Known rows, with every way that one mark hangs from another
{Z_402 {Z_264 Z_208}}: [-1.40  0.03  1.82  0.16 -0.41  0.75 -0.01  0.82 -0.49 -0.19  0.08  0.25
 -0.66  0.26  0.25 -0.25  0.14  0.43  0.84  0.12 -0.81  0.76 -0.24  0.56
  2.34]
{Z_707 Z_166 Z_317 {Z_738 {Z_342 Z_942}} {Z_745 Z_666}}: [-0.55 -0.08 -1.27  0.89  1.58  0.92 -0.23 -0.08 -1.08 -0.35  0.48 -0.21
 -0.90 -2.02  0.54  0.23 -2.43  0.43  1.41 -0.54 -0.62  0.10  0.77 -0.67
 -1.98]
{Z_402 Z_166 {Z_875 {Z_666 Z_745}}}: [-1.14  0.06  0.04  0.23  1.21  0.76 -0.07  0.00  1.76 -0.17  0.56  0.08
  0.40 -1.92 -2.68 -0.40 -0.44  1.39 -0.08 -0.55  0.52  0.50  0.43 -0.23
  3.43]
{Z_707 Z_317 {Z_738 Z_342}}: [ 0.05  0.20 -0.11  0.45  0.93  0.17  0.03 -0.40  0.88 -0.62 -0.14  0.05
  0.36 -0.60  1.31  0.76 -1.30  1.25  1.17 -0.24 -0.06 -1.30 -0.33 -0.50
 -0.99]
{Z_402 Z_166 {Z_264 Z_208} {Z_875 {Z_666 {Z_745 Z_707}}}}: [-1.74  0.32  1.05  0.58  0.08  1.63 -0.24  1.36 -0.55 -0.21  0.58  0.76
 -1.53 -1.17 -2.20 -0.84  1.65  1.15  0.44 -0.27  0.38  1.90 -0.51 -0.38
  6.09]
{Z_745 Z_707}: [ 0.53  0.22 -0.70  0.22 -0.55  0.08 -0.09  0.57 -1.89  0.13 -0.02  0.47
 -1.32  0.52  0.18 -0.26  1.88 -0.69 -0.30  0.21  0.59  0.68 -0.69 -0.64
  0.24]
{Z_264 Z_208 {Z_402 Z_166 {Z_875 Z_666}}}: [-4.19  0.85 -0.77 -0.02 -0.17  0.92  0.74  1.77 -2.81 -0.88  0.55  0.48
  1.77 -1.10 -0.24 -0.37  0.26  0.87  1.16 -0.58  0.17  0.89 -1.06 -0.02
  6.31]
{Z_666 {Z_745 {Z_402 Z_166 {Z_264 Z_208} Z_875} {Z_707 Z_738}}}: [-0.86  0.51  0.42  0.22  0.39  1.51 -1.16  0.99 -2.75 -0.36  0.77  0.02
 -2.25 -0.18 -0.67 -0.97  2.55  1.56  0.85 -0.90 -0.43 -0.53 -1.15 -1.42
  6.16]
{Z_342 Z_738 Z_942}: [-0.23  0.52  0.86  0.14  2.03  0.88 -0.80  0.09  0.28  0.65  0.75 -0.29
 -1.10  0.46 -1.11 -1.17  0.03 -0.46  0.74 -0.18 -1.34 -0.62  0.44  0.59
 -1.86]
{Z_402 Z_166 {Z_264 Z_208} {Z_875 {Z_666 {Z_745 {Z_707 Z_317}}}}}: [-3.26  0.35  0.57  0.84  1.49  1.65 -0.35  1.23 -0.21 -0.46  1.26  1.08
 -0.91 -1.79 -2.07 -0.50  1.36  1.32  0.09 -0.17 -0.04  1.69 -0.43 -0.24
  5.33]
{Z_666 {Z_745 Z_402}}: [ 0.15  0.51 -0.12 -0.14  0.59 -0.35 -0.84 -0.35  0.03  0.24  0.01 -0.11
 -0.21  0.30 -0.17 -0.17 -1.20  0.67 -1.10  0.03  0.06 -0.57  0.91 -1.05
  1.10]
{Z_875 {Z_666 {Z_745 Z_402}}}: [ 0.55  1.00  0.43  0.23  0.10 -0.17 -0.31 -0.28  0.58  0.32 -0.01  0.40
  0.32 -0.48  0.39  0.07 -2.61  1.01 -0.42 -0.25  0.76  0.24  0.78 -1.07
  1.58]
{Z_666 {Z_745 Z_707}}: [ 1.17  0.31  0.04  0.26  0.25  0.10 -0.51  0.14  0.05  0.14 -0.16  0.42
 -1.43  0.60 -1.21 -0.39  1.20  0.00 -0.74  0.50  0.85  1.09  0.72 -1.02
  0.98]
{Z_317 {Z_707 Z_166 {Z_738 Z_342} {Z_745 Z_666}}}: [ 2.47 -0.77 -1.64  0.55 -0.04  1.26  0.04 -0.11 -0.93 -0.79 -0.91 -0.15
 -2.06 -1.54  1.46  0.77 -3.12  0.67 -0.67 -0.57  1.36  1.09 -0.79  0.23
 -1.11]
{Z_875 {Z_666 {Z_745 Z_402 Z_707}}}: [ 1.26  1.26 -0.31  0.42 -0.41 -0.11 -0.38  0.25 -1.16  0.48 -0.01  0.82
 -1.02 -0.02  0.63 -0.16 -0.77  0.35 -0.66 -0.08  1.36  0.82  0.18 -1.65
  1.71]
{Z_707 Z_745}: [ 0.86 -0.40 -0.40  0.26 -0.63  0.13 -0.22 -0.19 -0.86 -0.43 -0.18  0.03
 -0.08 -0.92  0.18  0.20 -0.13  0.04 -0.13 -0.19  0.08  0.33  0.71 -0.43
  0.27]
{Z_317 {Z_707 {Z_745 Z_666}}}: [ 1.72 -0.90 -1.54  0.55 -0.58  1.07 -0.44  0.21 -1.00 -0.35 -0.38  0.41
 -1.57 -1.20  0.53  0.00 -1.50 -0.11 -1.43 -0.09  1.03  2.61 -0.24  0.62
 -1.31]
{Z_317 {Z_707 Z_166 {Z_738 Z_342} {Z_745 Z_402}}}: [ 2.58 -0.22 -2.11  0.16 -0.01  0.73 -0.39 -0.41 -2.78 -0.97 -0.73 -0.33
 -1.27 -1.63  2.77  1.05 -2.71  0.90 -1.16 -1.01  0.96 -1.78 -1.78 -0.68
  0.63]
{Z_402 Z_166 {Z_264 Z_208} Z_875}: [-3.32 -0.50  0.42 -0.01  0.40  1.38 -0.20  1.13 -1.19 -0.44  0.78 -0.09
 -0.53 -0.91 -1.61 -0.63  2.09  0.79  0.49 -0.44 -1.13 -0.23 -1.10  0.65
  4.79]
{Z_264 Z_402}: [-0.39  0.68 -0.80 -0.16 -0.94 -0.36 -0.07  0.58 -1.53 -0.41  0.04  0.01
  1.46  0.60  0.54 -0.05  0.21 -0.06  0.14  0.36  0.27 -0.22 -0.12 -0.18
  1.16]
{Z_264 {Z_402 Z_166}}: [-1.93  0.61 -1.23 -0.29 -0.60 -0.25 -0.07  0.96 -1.83 -0.36  0.21 -0.03
  1.19  0.28 -0.19  0.01  0.66 -0.02  0.08 -0.10 -0.47 -0.59 -0.65 -0.39
  2.60]
{Z_666 Z_745}: [ 0.66  0.09  0.73  0.08  0.91 -0.02 -0.43 -0.39  1.87 -0.03 -0.10 -0.01
 -0.14  0.11 -1.46 -0.23 -0.87  0.69 -0.45  0.26  0.23  0.59  1.31 -0.33
  0.73]
{Z_875 {Z_666 {Z_745 {Z_402 Z_166 {Z_264 Z_208}} {Z_707 Z_317}}}}: [-3.19  1.31  0.60  0.71  0.85  0.78 -0.53  1.33 -1.57  0.08  0.86  1.35
 -1.25 -0.61  0.33 -0.09 -0.72  1.02 -0.21 -0.31 -0.61  0.95 -0.44 -1.27
  4.72]
{Z_264 Z_208 {Z_402 Z_166 {Z_875 {Z_666 {Z_745 Z_707}}}}}: [-2.87  1.14 -0.84  0.20 -0.01  1.09  0.17  1.90 -2.73 -0.74  0.47  0.94
  0.35 -0.43 -1.43 -0.84  1.62  0.91  0.37 -0.12  1.07  2.10 -0.39 -1.06
  7.28]

Rows
[ 3.03 -0.63 -1.17  0.33  0.32  1.16 -0.01 -0.41 -0.85 -1.27 -0.86 -0.25
 -1.24 -1.86  1.55  1.05 -2.30  0.95 -0.65 -0.80  1.13 -0.51 -1.49  0.08
  0.18] | {Z_317 {Z_707 Z_166 {Z_738 Z_342} Z_745}}
[ 0.15  0.47 -1.05  0.63  1.03  0.40 -0.99 -0.35 -2.28 -0.48  0.45 -0.01
 -0.04 -1.76  2.05  0.21 -1.14  0.96  1.41 -0.72 -0.99 -2.32 -0.20 -1.76
 -0.90] | {Z_707 Z_317 {Z_738 {Z_342 Z_942}} {Z_745 Z_402}}
[-1.42 -0.07 -2.13  0.58 -0.14 -0.08 -0.71  0.00 -2.45 -0.01  0.51  0.33
 -0.28 -1.01  1.49  0.28 -1.87 -0.03 -0.92 -0.22 -0.35  0.43  0.99 -0.95
 -1.42] | {Z_707 Z_317 {Z_745 Z_402 Z_666}}
[-2.81  0.85 -0.48  0.13 -0.69  0.84  0.67  1.32 -2.53 -0.95  0.40  0.49
  1.98 -0.82  0.59 -0.43  0.06  0.88  1.18 -0.12  0.96  1.35 -0.71  0.22
  4.96] | {Z_264 Z_208 {Z_402 {Z_875 Z_666}}}
[ 0.52  1.43 -0.91  0.71  1.14  0.09 -0.04 -0.22 -0.79 -0.24  0.06  0.48
 -0.81 -0.98  1.74  0.92 -2.88  1.32  0.07 -0.55  1.22 -0.83 -0.35 -2.03
  1.22] | {Z_875 {Z_666 {Z_745 Z_402 {Z_707 Z_166 Z_317 {Z_738 Z_342}}}}}
[ 1.15 -0.07 -0.25  0.58 -1.65  0.64 -1.11  0.21 -2.12  0.16  0.20 -0.36
 -1.80 -0.90  1.23  0.18 -0.99  0.81  1.30 -1.23 -0.98 -0.31 -0.33 -1.06
  0.69] | {Z_707 Z_738 {Z_745 {Z_402 Z_166 Z_264} Z_666}}
[-1.48  0.89 -2.14  0.52  1.03  0.35 -0.12  0.47 -1.74 -0.92  1.33  0.43
  1.35 -1.60 -1.26 -0.13  0.12  0.59 -0.90  0.29  1.60  0.70  0.00 -0.56
  3.45] | {Z_264 {Z_402 {Z_875 {Z_666 {Z_745 {Z_707 Z_166 Z_317}}}}}}
[-1.37 -0.22 -2.47  0.69 -0.63  0.48 -1.28  0.60 -3.08  0.33  1.52  0.25
 -1.68 -0.62  0.14 -0.62  2.28 -0.28 -1.09  0.27  0.09 -0.23 -0.97 -0.36
 -0.51] | {Z_745 {Z_402 Z_264 Z_875} Z_666 {Z_707 Z_317}}
[ 0.78  0.73 -0.15  0.73  1.37  1.55 -0.42  0.55  0.05 -0.01  0.41  0.28
 -1.51 -1.71 -1.91 -0.96  1.27  1.47  2.06 -0.68  0.64 -0.01 -0.70 -1.50
  2.88] | {Z_402 Z_166 {Z_875 {Z_666 {Z_745 {Z_707 {Z_738 {Z_342 Z_942}}}}}}}
[ 0.81 -0.26  0.58  0.57 -1.10  0.84 -0.16 -0.05  0.84 -0.17  0.73 -0.03
  0.32 -1.81 -0.70 -0.19  0.40  0.91  0.82 -0.20  0.63 -0.07 -0.88  0.90
  1.26] | {Z_402 Z_264 {Z_875 Z_666}}
[ 2.18  0.20 -0.48  0.28  0.18  0.79 -1.39 -0.29 -2.01 -0.24  1.04 -0.79
 -1.93 -0.70 -0.71 -0.43  1.55  1.03  0.08 -0.58  0.57 -1.73 -1.01 -1.05
  3.12] | {Z_666 {Z_745 {Z_402 Z_264 Z_875} {Z_707 Z_166 Z_738}}}
[-0.98  0.54 -1.72  0.33  2.18  0.69 -1.29  0.05 -2.03 -0.42  1.34  0.06
 -0.91 -1.17 -0.74 -0.43  2.11  1.34 -0.32 -0.96 -0.11 -1.59 -0.90 -1.98
  3.08] | {Z_666 {Z_745 {Z_402 Z_166 Z_875} {Z_707 Z_317 Z_738}}}
[ 0.94 -0.32 -0.76  0.51 -2.13  0.12 -1.01  0.09 -2.05  0.36  0.07 -0.10
 -1.35 -0.47  1.04  0.04 -1.01  0.04 -0.40 -0.10 -0.29  0.30  0.67 -0.49
 -0.70] | {Z_707 {Z_745 {Z_402 Z_264} Z_666}}
[-2.86  0.07  1.44  0.02  0.10  0.87 -0.01  1.23 -0.69 -0.11  0.23  0.25
 -0.91 -0.09 -0.54 -0.20  0.54  0.44  0.68 -0.32 -1.49  0.30 -0.60  0.33
  3.65] | {Z_402 Z_166 {Z_264 Z_208}}
[-0.02 -0.66 -1.82  0.79  0.14  0.96 -1.15 -0.48 -2.53 -0.66  1.47 -0.75
 -0.74 -2.61  0.76  0.29 -1.13  1.02  0.30 -1.03 -0.40 -1.23 -0.38 -0.28
  0.23] | {Z_707 Z_166 Z_317 Z_738 {Z_745 {Z_402 Z_264 Z_875} Z_666}}
[-2.93 -0.03 -1.89  0.21 -0.91  1.07 -0.34  1.52 -5.05  0.20  0.92 -0.06
 -2.66 -0.09  0.22 -0.84  1.52 -0.50 -0.76 -0.05  0.17  0.67 -1.15 -0.23
  3.31] | {Z_745 {Z_402 {Z_264 Z_208} Z_875} Z_666 {Z_707 Z_166}}
[-0.51  0.82 -0.38  0.73  1.60  0.21  0.14  0.03  0.33 -0.13  0.72  0.80
 -0.36 -1.27 -0.74  0.39 -1.65  0.31 -0.93  0.07  1.03  1.44  0.49 -0.70
  1.29] | {Z_875 {Z_666 {Z_745 {Z_707 Z_166 Z_317}}}}
[-3.20  0.31 -1.02 -0.25 -0.28  0.62  0.23  1.29 -3.25 -1.06  0.46  0.04
  1.61  0.01 -0.07 -0.72  1.58  0.54  0.54  0.16  0.24  0.49 -0.49  0.13
  4.60] | {Z_264 Z_208 {Z_402 Z_875}}
[ 0.30  0.47 -0.78  0.46  1.33  0.38 -0.05  0.03 -1.80 -0.50  0.82  0.13
 -0.89 -0.73  1.11  0.44  0.25  0.04  0.35 -0.60  0.19 -0.30 -1.22 -0.72
  0.26] | {Z_745 {Z_707 Z_166 Z_317 Z_738}}
[-1.47  1.12 -0.36  0.34 -0.52  0.97  0.19  1.48 -2.44 -0.82  0.31  0.95
  0.54 -0.25 -0.67 -0.87  1.20  0.87  0.45  0.37  1.79  2.48  0.02 -0.80
  5.97] | {Z_264 Z_208 {Z_402 {Z_875 {Z_666 {Z_745 Z_707}}}}}
[-2.06 -0.31 -1.49  0.64 -0.48  0.22 -1.18  0.42 -2.04  0.16  0.86  0.15
 -0.93 -1.38  0.50  0.37 -1.11  0.16 -0.82 -0.45 -1.48 -0.44  0.30 -0.65
 -0.15] | {Z_707 Z_317 {Z_745 {Z_402 Z_166 Z_264} Z_666}}
[ 3.09  0.00  0.19  0.77 -1.74  1.00 -0.76 -0.54 -1.73 -0.59  0.66 -0.31
  0.06 -2.69  1.56  0.29 -0.53  1.75  1.97 -1.43  0.59 -1.13 -1.07 -0.65
  2.03] | {Z_707 Z_738 {Z_745 {Z_402 Z_264 {Z_875 Z_666}}}}
[-0.25  0.68 -2.06  0.67 -0.53  0.01 -0.38  0.47 -2.86  0.24 -0.04  0.53
 -1.83  0.47  2.69  0.31 -0.39  0.28  0.11 -0.09  0.55 -0.35 -0.71 -1.75
 -1.77] | {Z_745 Z_402 Z_666 {Z_707 Z_317 {Z_738 Z_342}}}
[-2.30  0.27 -1.78 -0.10 -0.19 -0.07 -0.33  0.76 -2.07  0.77  0.18  0.01
 -1.14  0.26  0.41 -0.25 -0.81 -0.28 -0.74 -0.49 -0.76 -0.07 -0.01 -0.82
  0.40] | {Z_745 {Z_402 Z_166} Z_666}
[-4.14  0.25 -0.89  0.32  1.63  1.06 -1.24  1.18 -2.64 -0.34  1.41  0.57
 -1.43 -0.72 -1.39 -0.78  2.48  0.93 -1.20 -0.13 -0.92 -0.71 -0.58 -1.03
  5.30] | {Z_666 {Z_745 {Z_402 Z_166 {Z_264 Z_208} Z_875} {Z_707 Z_317}}}
[ 1.06 -0.22 -0.29  0.54 -0.51  1.88 -0.67  0.61 -3.63 -0.65  0.05 -0.04
 -2.60 -1.32  2.73  0.14 -2.95  0.83 -0.11 -1.11  0.02  1.40 -1.53  0.29
  2.14] | {Z_317 {Z_707 Z_166 Z_738 {Z_745 {Z_402 {Z_264 Z_208}} Z_666}}}
[-0.04  0.66 -0.95  0.87  0.02  1.07 -0.85  0.48 -2.69 -0.21  1.67  0.39
 -0.77 -2.11  1.01  0.02  1.65  1.24  1.16 -1.35 -0.16 -1.54 -2.74 -1.02
  2.69] | {Z_745 {Z_402 Z_166 Z_264 {Z_875 Z_666}} {Z_707 Z_317 Z_738}}
[ 2.17 -0.48 -1.39  0.69  0.94  1.75 -0.41  0.13 -1.41 -0.42 -0.28 -0.20
 -2.32 -1.94  0.82 -0.02 -2.43  0.34  0.26 -0.63  0.53  1.02 -0.84  0.14
 -1.49] | {Z_317 {Z_707 Z_166 {Z_738 {Z_342 Z_942}} {Z_745 Z_666}}}
[ 0.04  1.31 -0.01  0.49 -0.79  1.17  0.40  1.22 -1.97 -1.19 -0.46  0.70
  0.26 -0.16  0.49 -0.35  0.38  1.95  1.89  0.09  2.18  1.60 -0.29 -1.39
  5.55] | {Z_264 Z_208 {Z_402 {Z_875 {Z_666 {Z_745 {Z_707 {Z_738 Z_342}}}}}}}
[-0.25  1.24 -0.67  0.31  0.10  0.03 -0.37  0.64 -1.47  0.58  0.12  0.80
 -1.26 -0.25 -0.12 -0.19 -0.39  0.37 -0.81 -0.54  0.64  0.44 -0.14 -1.91
  3.12] | {Z_875 {Z_666 {Z_745 {Z_402 Z_166} Z_707}}}
[ 1.38  0.77  1.45  0.43 -0.81  0.05 -0.82 -0.29  1.24  0.43  0.22  0.21
 -0.20 -0.58  0.09  0.09 -2.27  1.27  0.06 -0.09  0.30 -0.22  0.47 -0.51
  1.38] | {Z_875 {Z_666 {Z_745 {Z_402 Z_264}}}}
[ 3.49 -0.11 -1.07  0.29 -0.28  0.93 -0.99 -0.40 -2.69 -0.80 -0.18  0.04
 -1.04 -1.39  2.76  0.41 -1.32  0.97 -0.43 -1.22  0.67 -0.46 -1.79 -0.64
  0.48] | {Z_317 {Z_707 Z_738 {Z_745 Z_402}}}
[-0.41  1.48 -0.82  0.70  1.04  0.20 -0.32  0.29 -0.51 -0.05  0.01  0.88
 -0.94 -0.84  1.22  0.68 -1.50  1.62  0.43 -0.73  0.57 -0.91 -0.48 -2.41
  1.88] | {Z_875 {Z_666 {Z_745 {Z_402 Z_166} {Z_707 Z_317 {Z_738 Z_342}}}}}
